Each row comes from the steps of one path. Every step used is in the known rows, and no mark comes twice. Write the path behind each row, first mark first.
Known rows:
farif, kuge, banun, lunam: [  7.2   8.4   2.4  12.1  23.1  -2.3  -1.0   0.8 -18.7  43.2  -4.1  26.3
   3.1 -37.3   8.4  58.8 -27.8  32.9 -12.8   9.2   8.2 -50.3  13.9 -26.6
   9.9]
farif, kuge: [ 26.4  -5.0   0.6  11.4   1.0  21.2  -1.0  -2.1  -5.4   4.4   7.0   6.6
   9.3 -28.6  21.2  45.5 -17.1  22.7  -7.1  -7.3   3.6 -40.1  -0.3 -14.7
  13.6]
kuge, todif, pirekul, farif: [  2.6  -4.1 -13.7  10.7 -22.8 -21.0  13.3  26.9 -17.6   3.0 -34.1   7.5
  -3.6  42.9   7.3 -15.6  -4.7   0.0  -0.3   6.9 -15.7  20.6   2.0   6.3
  -9.4]
pirekul, farif: [-11.6  18.4 -35.0  -1.5  20.0  29.8 -13.6 -30.4  11.7 -28.3   0.1 -19.1
   0.7   2.2  -5.5  -2.0   1.5 -20.3  22.1  25.5 -33.3 -38.7 -18.8 -13.2
 -13.4]
pirekul, farif, lunam: [-21.8  39.9 -17.7   0.5  24.6  28.8 -25.1 -30.5   2.9 -18.2   5.9  -3.7
 -11.1  -6.6   1.6 -15.6   8.8 -19.9  29.6  19.5 -24.0 -31.7  -8.5  -2.9
 -12.7]
banun, lunam: [-11.0   5.7  34.7 -13.6  -5.4   6.1  12.4 -33.5  -4.9   4.2  -0.6   3.1
   9.0 -11.9 -20.7  13.8  14.6  51.3  41.0  25.3 -21.8 -16.0   1.8 -11.9
 -16.6]
todif, pirekul: [  3.2   5.7   6.0 -29.3  -1.3  -2.0  19.2 -15.8 -41.4 -21.5 -23.9 -10.5
   8.4  17.7  20.0 -19.1 -13.2  26.9  -0.3 -14.4  -6.4  -7.2 -18.6  16.8
   7.3]
pirekul, todif: [  4.3 -15.6 -38.5  24.8  -6.2  20.3   8.9  -2.6   6.5 -31.0   6.8  -1.9
  16.4  15.9 -20.4 -18.3  22.0 -13.0  28.0  20.9 -25.0  29.4   6.2  12.9
   5.0]
todif, pirekul, farif, kuge, banun: [  2.2  30.2 -29.1 -16.5  36.6   4.5  10.7  -5.2 -49.8  -6.4 -18.2  -2.9
   6.3   5.8  34.3  -1.2 -31.5  -2.1 -25.9  -2.4   0.7 -41.2  -6.8   1.9
  -7.0]
farif, pirekul, nunev, kuge, todif: [  9.2 -21.8  33.7   3.8 -10.0  -7.5 -18.4  19.7  11.8  -6.8  -9.5  24.5
 -16.2  -4.8  -8.7  16.0  -6.7  20.4 -19.4 -18.2  48.4  -1.0 -13.8  -8.3
  15.1]
pirekul, nunev, kuge, banun, lunam: [ -8.5  13.6  39.6  -7.0   5.3  -2.4 -19.5   8.0  44.8  44.6  -3.8   0.6
 -25.0  -5.5 -32.4  34.9  21.8  -9.6 -16.3   4.0  47.1  -4.5 -23.9  -1.6
  32.7]
nunev, kuge, todif, pirekul, farif: [  7.0 -36.5  30.5   3.6 -37.4  17.3  -1.3  24.8   6.6  19.1 -11.4  -9.9
   0.3  49.1 -11.4   7.8   2.3  -1.7 -37.1   0.3  14.7  17.0  -3.2   7.4
   0.8]
farif, lunam: [-14.4  24.0  28.7  -2.2  -2.5   9.6 -20.4 -25.2  -4.5   1.6  -0.2  12.6
 -14.2 -12.5   0.9 -13.9  14.5  20.3  37.9  -4.8  -8.3  -6.1  -4.4   8.7
  15.8]
kuge, todif, pirekul: [  8.8 -18.3   6.1   8.7 -38.9 -31.7  17.0  30.0 -19.0  10.8 -39.1  12.2
  -1.4  41.9   6.5 -10.7  -3.8  17.8   0.5  -4.5 -11.0  32.1   0.5   8.8
   4.2]
kuge, todif, pirekul, farif, lunam, banun: [  2.4   4.8  -4.2   6.1 -25.7 -17.7   9.1  27.6 -26.5  10.9 -36.1  24.2
  -1.4  28.6   9.3 -34.0  -8.2  -7.7   5.1  -0.9 -22.5  28.0  -4.7  19.7
 -14.6]
pirekul, todif, kuge, banun, lunam: [ -5.2  -6.2 -42.9  27.1  20.2  -6.3  20.2  -5.1  -9.4   9.2  17.8  -3.1
   4.3   3.7   1.9  -6.5   6.0  -8.1  17.7  18.4   9.4  31.6  35.2  -2.8
 -24.7]
todif, kuge, farif, lunam: [ -8.7  11.5   9.0   4.5  11.9 -15.3   7.0 -13.7  22.0  31.5  26.1 -26.2
 -17.8 -31.2  33.0   4.2  -3.5   2.5   1.9 -15.4  26.2  -3.3  23.6 -12.0
 -29.5]
nunev, pirekul, todif, kuge, banun, lunam: [-16.6 -14.7  15.0 -21.7  -4.6 -30.1  -7.6  -9.9  10.7  -8.7  27.6  -6.2
   7.1   8.1 -34.2   0.1  24.2   1.6   9.4  11.6 -25.2  24.3  29.8 -15.3
   6.2]
pirekul, nunev: [  1.8  25.1  11.7  -6.3   1.5  -6.2 -11.9  -3.8  41.7   2.1  -6.2  -5.4
 -22.2 -11.9 -17.1  13.9  25.5 -12.3  17.5  -5.2  19.7  -2.0 -37.0   1.3
  33.1]
lunam, banun: [ 10.1  -9.2   7.4 -14.5 -31.4  23.9  -4.7 -20.1  -7.2  -5.8 -20.3  16.8
  26.8 -32.8 -13.6 -22.4 -21.8  -3.2  36.5  -8.8 -58.7  -0.1 -50.7  22.9
  -4.2]
nunev, pirekul, farif, lunam, banun: [-25.2  15.4  32.9 -44.5  -7.5  -1.2 -38.2 -25.6  15.2 -26.0  14.7  -0.2
   4.4  -8.6 -35.4 -19.2  17.7 -15.5  19.5   5.5 -59.5 -15.5 -14.7  -5.1
  11.5]
todif, pirekul, nunev: [  5.0  30.0  11.7 -30.9   7.5 -15.2  14.0  -1.0 -19.3  -8.7 -24.6  -7.4
  -9.4   9.8  15.9 -13.6   2.0   5.6  -5.7 -21.1  23.0   1.4 -30.6  21.5
  19.8]

Write each row's path:
[-11.0 -22.7  12.0 -18.6 -14.3 -24.0  -7.5  -0.6  31.8 -20.8  34.8 -19.4
   9.0   6.4 -30.0  -6.3  28.9 -13.3   1.0   4.4 -28.8  25.8  24.8 -11.1
   8.4]
nunev, pirekul, todif, kuge, farif
[ -3.5  -3.1 -35.9  28.2   9.8   2.5  18.4   3.4  14.8   1.8  30.5 -12.3
   2.4  -5.4   9.8 -22.3  15.7 -24.7  12.1   7.7   9.0  38.9  36.5   8.0
 -23.7]
pirekul, todif, kuge, farif, lunam
[ -0.9  18.3  23.5 -28.6   9.0  -9.7   5.0   9.2 -15.3  16.2 -23.8  -6.1
 -12.4  16.9   5.8  -1.0  -3.9  -0.4 -34.7 -19.9  40.5   0.1 -27.8  20.1
  27.1]
todif, pirekul, nunev, kuge, banun
[  3.5 -14.1 -43.6  30.6   5.9   1.2  23.1   3.5  18.2  -3.5  27.7 -19.7
   7.1  -0.7   5.9 -14.3  13.0 -25.9   7.4   9.3   3.1  34.3  30.9   2.5
 -25.5]
pirekul, todif, kuge, farif
[ 30.5 -19.9  -0.3  32.6 -23.1  -1.1   2.6  33.3  -0.1  24.6  -6.1  21.2
   5.0  -7.6  16.1  43.7 -13.6  18.1 -12.8  -4.9   4.2 -12.2  14.1 -15.9
  11.4]
farif, kuge, todif
[ -6.6  -0.2 -16.1   6.3  23.7 -23.0   1.6 -21.1  -3.8  33.5   5.8 -17.8
 -17.9 -12.4  30.7  22.2 -27.8  11.6   3.8 -10.1  26.8 -12.1  10.4 -25.3
 -14.9]
todif, kuge, banun
[ -7.5  22.8  30.2  -8.9 -16.5  19.3 -20.4 -21.8 -14.6   7.5  -8.5  31.1
   2.6 -34.9  -2.1 -33.6  -3.5   5.8  43.9 -13.2 -34.7   5.8 -26.5  28.1
   2.2]
farif, lunam, banun
[ -0.5  -2.8 -34.2  26.3   2.6   6.8  18.5   5.8   8.2   4.3  25.5  -3.9
   9.4 -16.5   8.2 -32.6   9.1 -33.4  15.2   2.4  -4.3  43.4  26.8  17.2
 -31.0]
pirekul, todif, kuge, farif, lunam, banun
[ -0.6 -12.3  27.3  -3.8  11.1  -8.2 -24.7   7.2   5.2  -2.3  -9.0  23.6
 -17.9 -15.8 -10.0  21.4 -15.9  21.1 -23.3 -17.7  49.9 -20.4 -19.3 -11.8
  22.7]
farif, pirekul, nunev, kuge, banun
[  7.5  15.0  30.9 -31.1  -2.3  -0.4  10.0   5.2 -11.4   1.7 -17.3 -13.2
  -9.2  19.7   8.9  -7.1   4.5   3.3 -27.7 -23.1  39.0   4.7 -31.1  25.4
  22.9]
todif, pirekul, nunev, kuge
[ 10.1 -13.9 -43.9  25.7   3.3  11.1  20.1  -6.0  -0.3 -17.8  25.4 -16.9
   9.0  11.1  11.3 -14.9  12.3 -15.3  23.2   6.1   6.7  37.3  24.0   5.4
 -20.2]
pirekul, todif, kuge
[  4.6 -26.5  39.8   0.3 -41.3  21.9  -6.7  24.9  -3.1  26.4 -12.3   8.2
   3.5  33.7  -9.5  -9.1  -0.5  -8.3 -30.0  -8.0   6.2  25.2 -10.1  21.3
  -5.4]
nunev, kuge, todif, pirekul, farif, lunam, banun
[ 34.1   0.7   4.0  18.2 -14.0 -14.3  12.8  44.0 -13.2  27.3 -15.5  22.4
  -3.0  -2.2  27.2  33.1 -13.1  12.5 -27.7 -15.6  27.4  -4.1   8.5  -2.4
  13.7]
farif, kuge, todif, pirekul, nunev
[ -5.3 -23.4  12.3 -23.3 -15.5 -18.2  -8.5  -9.0  19.4 -28.6  32.4 -19.7
   9.2  13.7 -27.8  -7.9  27.0  -6.1  10.4   1.2 -27.9  29.2  17.5  -9.6
  12.0]
nunev, pirekul, todif, kuge
[-15.6 -10.7  20.1 -19.7 -12.0 -24.6 -10.9  -3.2  27.5 -14.4  35.9 -13.2
   2.8   1.8 -27.8 -14.6  32.5 -12.2   4.3   0.1 -23.6  30.0  29.8  -6.6
   8.8]
nunev, pirekul, todif, kuge, farif, lunam
[ -3.2  23.6 -46.4  13.6  42.0  22.8 -17.0  -7.7  -2.9   5.5   0.8   2.2
  -0.4 -19.7  11.6  32.0 -23.6 -23.3  -9.2  20.2 -11.6 -63.2  -2.1 -24.9
  -7.0]
pirekul, farif, kuge, banun
[ 10.0 -27.6 -25.0  18.5  11.8   1.2   7.1  -3.7 -28.1 -41.8  10.3  15.9
   6.6  -9.3  17.9 -11.0 -19.4  24.0   8.5 -10.5  22.2   9.9  19.1  -8.3
 -20.9]
farif, pirekul, todif, kuge
[ -1.0 -19.9 -19.0  16.8  23.9 -12.9   8.6  -4.6 -35.9 -19.5   5.8  25.9
   3.8 -12.9  11.3  -4.0 -23.4  32.8   6.7   1.4  24.4   6.1  29.0 -14.9
 -27.2]
farif, pirekul, todif, kuge, banun, lunam
[-10.0 -24.6  16.6 -22.6 -24.5 -10.8 -16.9  -8.0  23.0 -39.4  19.1  -8.5
  14.7  17.6 -47.3 -10.5  34.7  -5.0  14.9  11.2 -48.7  21.4   7.2  -5.2
  30.4]
nunev, pirekul, todif
[ 11.6  10.5 -36.9  23.2  11.0  22.8  -7.9   9.5   4.8  -0.4   1.8   2.3
   2.1  -2.1  13.0  23.9  -9.5 -21.1  -4.5  19.7 -14.0 -34.8   5.2 -19.9
 -17.2]
pirekul, farif, kuge, todif
[ -3.1   4.0  39.0  -4.7  -7.3   7.4 -16.0  16.5  70.5  30.6   8.2 -17.1
 -21.7  -9.5 -28.9  26.4  29.6 -25.8 -27.9  -5.1  40.1  -1.4 -26.8   3.6
  31.5]
pirekul, nunev, kuge, farif
[ -3.4  24.9 -19.8 -27.2  19.2  10.2  13.8 -19.3 -38.8 -30.9 -19.3 -17.8
   6.8  18.9  22.1 -25.4 -13.6  -0.2  -2.0   0.0 -15.7 -22.8 -18.5  10.9
 -12.3]
todif, pirekul, farif
[ -1.4  35.4 -18.5 -20.7  38.0   2.5  18.0  -8.3 -54.0   0.1 -16.8   1.4
   8.2   2.0  29.1   0.6 -27.8   8.8 -19.2   4.9   1.4 -40.9  -0.2   1.5
 -17.6]
todif, pirekul, farif, kuge, banun, lunam
[  8.2  21.2 -36.1   9.1  29.3  36.8 -10.7 -13.4   1.7 -15.5   9.6  -7.9
   5.8 -17.1  14.9  25.7 -12.1 -16.3  -0.3  17.3 -14.1 -56.1  -6.1 -19.0
 -13.6]
pirekul, farif, kuge
[-12.4 -16.6   7.3   5.6   4.8 -12.6  -3.0   2.9  24.9  -4.7  -4.3   4.6
   0.4 -35.2  -8.7   5.7 -17.1  17.6 -13.9  -2.0 -11.9 -30.1   4.0 -19.4
  -3.3]
kuge, farif, pirekul
[ 10.3 -45.9  43.1   4.1 -48.6  10.7   0.1  25.9   6.7  23.9 -13.5  -7.0
   1.9  46.5 -11.3  11.3   2.7  10.8 -36.0  -6.9  18.2  24.4  -2.9   9.8
  10.0]
nunev, kuge, todif, pirekul
[-10.5 -20.0 -12.6  17.7   6.8  -8.8   3.9  12.7  22.9 -11.7   3.8   8.7
   7.6 -27.5 -14.7  -6.5  -8.4   2.2 -12.2   5.7 -12.5  -7.5  16.0 -10.2
  -6.9]
kuge, farif, pirekul, todif
[ -1.3 -10.9 -52.7  30.7  18.6  -4.3  13.5  -1.2  -4.3   2.5  15.7  -6.6
   2.3   7.2   7.0  -7.0   1.4 -18.7  13.5  10.8   9.8  31.2  28.3  -0.3
 -14.2]
pirekul, todif, kuge, banun
[  0.7  27.6  40.1 -33.1  -3.3  -2.8   8.9  13.3  -8.6  18.2 -17.4   1.6
  -7.4  -3.3   7.1 -22.6   0.8 -11.6 -30.4 -28.3  29.8  12.2 -31.1  36.8
  13.7]
todif, pirekul, nunev, kuge, farif, lunam, banun
